What can hang from each mark
rakiruk: nosi rizu rufef sifem
nosi: rakiruk vamo
zive: nosi rufef sifem
gamugu: sifem
sifem: vamo zive
vamo: nosi rufef

Known rows, with every way that one mark hangs from another
{rakiruk nosi rizu rufef {sifem vamo}}: [-1.23  0.82 -3.16  2.39  1.38 -1.55  2.03  1.29 -0.93 -0.37  5.72 -2.46
  6.54  0.45  0.16 -0.58  1.94  3.03 -1.36  2.10]
{nosi {rakiruk sifem}}: [-2.21 -0.43  2.41 -0.15 -0.13  0.04  0.40  2.38 -2.40  0.33  1.01 -1.00
 -0.17 -1.98  1.76  2.43  2.02  3.02 -0.48  0.24]
{rakiruk rizu rufef sifem}: [-1.40 -0.44 -1.14  1.38  0.60 -1.56  1.74  1.91 -0.50 -1.03  2.82 -1.83
  3.69 -0.82  1.24  0.36  1.52  2.26 -0.66  1.44]
{sifem {vamo rufef} zive}: [-1.92  0.73 -2.62 -0.29 -0.91 -0.65  2.55 -0.84 -0.83  2.08  3.44 -2.99
  4.13 -2.29 -1.61 -0.07  1.81 -0.66  1.57 -3.10]
{vamo {nosi {rakiruk rizu rufef {sifem zive}}}}: [-0.74 -3.02 -0.50  0.83 -0.30 -1.27  2.51  1.68 -2.49 -0.28  4.05 -2.18
  2.15 -2.85  0.61  0.78  2.70  2.51 -0.56 -1.49]
{rakiruk nosi rufef}: [-0.89 -0.04 -1.53  2.26  0.86  0.16  3.40  1.00 -0.01  2.35  4.69 -1.14
  4.11  0.10  1.13 -1.33 -0.15  2.04 -1.95  3.57]
{gamugu {sifem zive}}: [-0.54  0.30 -1.12 -0.66 -0.69  0.50  2.30  1.03 -2.20  0.33  0.08 -0.29
  2.48 -3.40  0.93  0.89  1.34  1.57  1.42 -0.19]
{rakiruk nosi rizu {sifem {vamo rufef}}}: [-1.76 -0.26 -3.56  2.01 -0.61 -0.93  2.24  0.76 -1.16 -1.89  6.39 -2.56
  6.55  0.21  0.86 -0.51  1.38  1.27  1.23  0.46]
{zive nosi}: [-0.42 -0.23 -0.77  1.10 -0.92  0.21  2.39  1.64 -0.88  1.05  2.89  0.41
  0.63 -1.91  1.50 -1.19  1.68 -1.05  0.28  1.19]
{sifem vamo {zive {nosi {rakiruk rizu}} rufef}}: [-2.29 -1.43 -2.72 -1.31 -0.71 -0.54  1.67  0.53 -2.05  1.86  5.68 -2.62
  2.11 -1.94 -1.50 -0.47  4.34 -1.48 -0.01 -2.75]
{nosi rakiruk}: [-2.32 -0.71  1.71 -0.04 -0.09  1.00  1.12  1.78 -1.83  1.57  1.63 -1.11
 -0.70 -1.51  1.22  1.20  1.04  1.85 -1.51  1.49]
{gamugu {sifem vamo}}: [-0.57  2.31 -1.45  0.41 -0.76  0.39  1.91  0.44 -2.04  0.65  0.20 -0.33
  2.59 -2.50  0.11  0.27  0.59  1.51  0.15  1.22]
{zive rufef {sifem {vamo {nosi rakiruk}}}}: [-0.89 -2.06 -0.94 -1.03 -3.05 -0.50  4.11  0.30 -1.89  1.26  4.96 -2.65
  2.77 -1.84 -0.62  1.00  0.63 -1.02 -0.37 -2.39]
{vamo {nosi {rakiruk rizu {sifem zive}}} rufef}: [-1.31 -4.33 -1.16  0.67 -2.43 -0.95  3.09  0.69 -2.52 -1.46  5.05 -2.54
  2.73 -3.12  1.04  0.73  2.15  0.65  1.93 -3.19]
{zive nosi rufef}: [-0.90 -1.35 -1.35  0.09 -2.04 -0.03  3.12  1.09 -0.17  1.75  4.25 -0.28
  0.87 -1.73  1.24 -1.78  1.00 -2.76  0.83 -0.08]
{nosi {rakiruk rizu {sifem vamo {zive rufef}}}}: [-3.09 -1.10 -0.70 -1.61 -0.07 -0.95  0.41  1.54 -2.51 -0.07  3.78 -3.37
  2.35 -1.73 -0.48  1.88  3.57  1.52  0.22 -2.83]
{vamo rufef}: [-1.79 -0.83 -1.09  0.91 -1.88  0.20  3.12  0.02  0.04  0.84  2.92 -1.52
  2.44 -1.45  1.09 -0.51 -0.49 -0.76  1.17  0.25]
{zive {nosi {rakiruk rizu} vamo} rufef sifem}: [-1.60 -5.30 -2.22 -1.39 -2.44  0.97  4.41  0.56 -1.83 -0.70  5.92 -1.83
  1.32 -0.99  0.80  0.26  3.60 -1.32 -2.29 -0.21]
{gamugu sifem}: [-0.48  0.68 -0.47  0.45 -1.08  0.80  2.36  1.13 -1.74 -0.03 -0.10  0.40
  1.63 -2.64  1.76  0.40 -0.01  1.52  0.57  2.06]
{rakiruk rufef {sifem vamo {zive nosi}}}: [-0.47  1.49 -1.80  0.48  0.59 -2.56  1.84  0.52 -1.47  2.20  2.98 -1.53
  4.01 -2.85 -1.39  0.43  4.70  1.34  0.19 -2.56]

Rows
[-2.12 -1.78  0.35  0.22  0.89  1.50  2.91  0.16 -1.24  2.66  1.80 -1.78
 -0.48 -1.46  0.14  0.18  2.14  3.23 -4.94  2.10] -> {nosi {rakiruk rufef} vamo}
[-2.07 -4.18 -2.38 -1.55 -0.83  1.05  3.04  0.61 -1.80  0.83  5.13 -2.10
  0.45 -2.17  0.15 -0.86  4.24 -0.90 -1.19 -1.79] -> {sifem {zive {nosi {rakiruk rizu} vamo} rufef}}
[-1.11 -3.35 -0.21  1.39 -2.88  0.31  3.91  0.00 -1.63  1.04  4.25 -1.49
  0.84 -2.69  1.07 -0.41 -0.12 -0.25  0.39 -0.82] -> {vamo {nosi rakiruk} rufef}
[-0.57 -0.73 -2.52 -0.87 -2.78 -0.97  3.92  0.25 -0.94  1.29  5.22 -1.43
  3.71 -1.37 -0.57 -0.11  2.13 -2.97  0.53 -1.76] -> {zive nosi rufef {sifem vamo}}
[-0.54 -1.48 -2.05 -0.43 -0.26  0.98  3.28  0.75 -1.32  1.15  2.87 -0.70
  0.89 -2.88  0.38 -1.06  3.72 -0.29 -0.34 -1.26] -> {sifem {zive {nosi vamo}}}
[-0.42 -2.37 -1.65 -0.87 -3.07 -0.53  4.31  0.97 -0.66  0.63  4.98 -0.74
  2.78 -1.40  1.06  0.01  1.48 -2.93  0.94 -0.89] -> {zive nosi rufef sifem}
[-1.31 -4.05 -0.73  1.55 -2.76 -0.68  3.09  0.82 -2.15 -1.75  4.82 -1.97
  2.08 -2.44  1.66  0.35  1.03  0.60  1.27 -1.39] -> {vamo {nosi {rakiruk rizu sifem}} rufef}
[-2.18 -1.73 -1.24 -0.30 -1.38 -0.97  1.26  1.43 -2.07  0.14  5.17 -1.59
  1.32 -1.49  0.34  0.08  3.72 -0.67 -0.01 -1.21] -> {zive {nosi {rakiruk rizu {sifem vamo}}} rufef}
[-2.75 -0.10  0.66 -1.87 -0.27 -0.84  0.59  1.17 -2.51  1.80  2.48 -2.74
  1.43 -2.46 -0.63  2.35  3.33  1.74  0.33 -3.57] -> {nosi {rakiruk {sifem vamo {zive rufef}}}}
[-1.13 -0.26 -2.03 -1.40 -1.56 -0.10  2.29 -0.22 -3.15  2.23  2.60 -0.79
  1.97 -3.65 -1.01  0.44  3.79 -0.07  0.66 -2.23] -> {gamugu {sifem vamo {zive {nosi rakiruk} rufef}}}
[-1.53 -1.93 -2.28  1.54 -2.11 -0.19  3.09 -0.39 -1.82  0.29  5.29 -2.72
  2.59 -1.89 -0.61 -0.86  0.93 -0.42 -0.15 -0.99] -> {sifem {vamo {nosi {rakiruk rizu}} rufef}}
[-1.74 -0.37 -2.57  0.09  0.86 -0.99  1.58  0.33 -2.18  2.35  4.82 -2.36
  2.66 -1.98 -2.00 -0.16  5.17  0.65 -1.70 -1.10] -> {sifem vamo {zive {nosi {rakiruk rizu rufef}}}}
[-1.70 -3.20 -4.24  1.89 -0.58  1.83  4.46  0.04 -0.26 -1.49  6.55 -2.24
  4.40  0.51  1.72 -2.36  0.46  0.60 -1.31  2.75] -> {rakiruk {nosi {vamo rufef}} rizu}
[-1.11 -0.78 -1.24  1.15 -0.78  0.14  2.04  1.15 -2.28  0.26  4.08 -2.06
  1.33 -1.86 -0.28 -0.55  1.20  0.69 -1.23  0.06] -> {sifem {vamo {nosi {rakiruk rizu}}}}
[ 0.05  1.47 -2.73 -0.16 -0.87 -0.27  2.26  0.18 -2.78  1.11  1.50 -0.04
  3.04 -3.76 -0.69 -0.04  3.53  0.34  1.28 -1.22] -> {gamugu {sifem vamo {zive nosi}}}
[-2.70 -0.17  0.22 -0.87 -0.53 -0.98  0.95  0.28 -2.64  1.29  2.52 -2.78
  2.30 -2.72 -0.75  2.52  3.56  2.09  0.83 -3.46] -> {nosi {rakiruk {sifem {vamo rufef} zive}}}
[ 0.19  1.12 -0.97  1.82 -0.39 -2.09  2.75  0.69 -1.13  1.33  2.67 -1.59
  3.56 -2.56 -0.47 -0.17  1.30  1.87 -0.44 -1.06] -> {rakiruk rufef {sifem {vamo nosi}}}
[-2.91 -3.74 -0.85  0.12 -0.99  0.88  2.46  0.26 -1.93 -1.84  3.28 -2.55
  1.15 -1.44  1.37  1.01  2.90  2.34 -1.55 -0.17] -> {nosi {rakiruk rizu sifem} {vamo rufef}}
[-0.64 -0.76 -1.46  1.82  1.08  0.24  3.67  0.83 -0.61  0.72  3.79 -1.28
  3.98 -0.56  1.46 -0.59  1.70  3.94 -2.69  2.26] -> {rakiruk {nosi vamo} rufef sifem}
[-0.81 -1.95 -1.84 -0.14 -1.41 -0.48  3.23  0.22 -1.49 -0.21  3.06 -1.13
  2.46 -3.32  0.76  0.17  4.19  0.13  1.62 -3.30] -> {rakiruk {sifem {zive {nosi {vamo rufef}}}}}
[-2.42 -1.46  0.61  0.78  0.79 -0.90  0.91  2.01 -1.79 -0.14  2.72 -2.02
  1.70 -0.98  1.09  1.70  2.50  3.46 -2.11  1.51] -> {nosi {rakiruk rizu rufef sifem}}
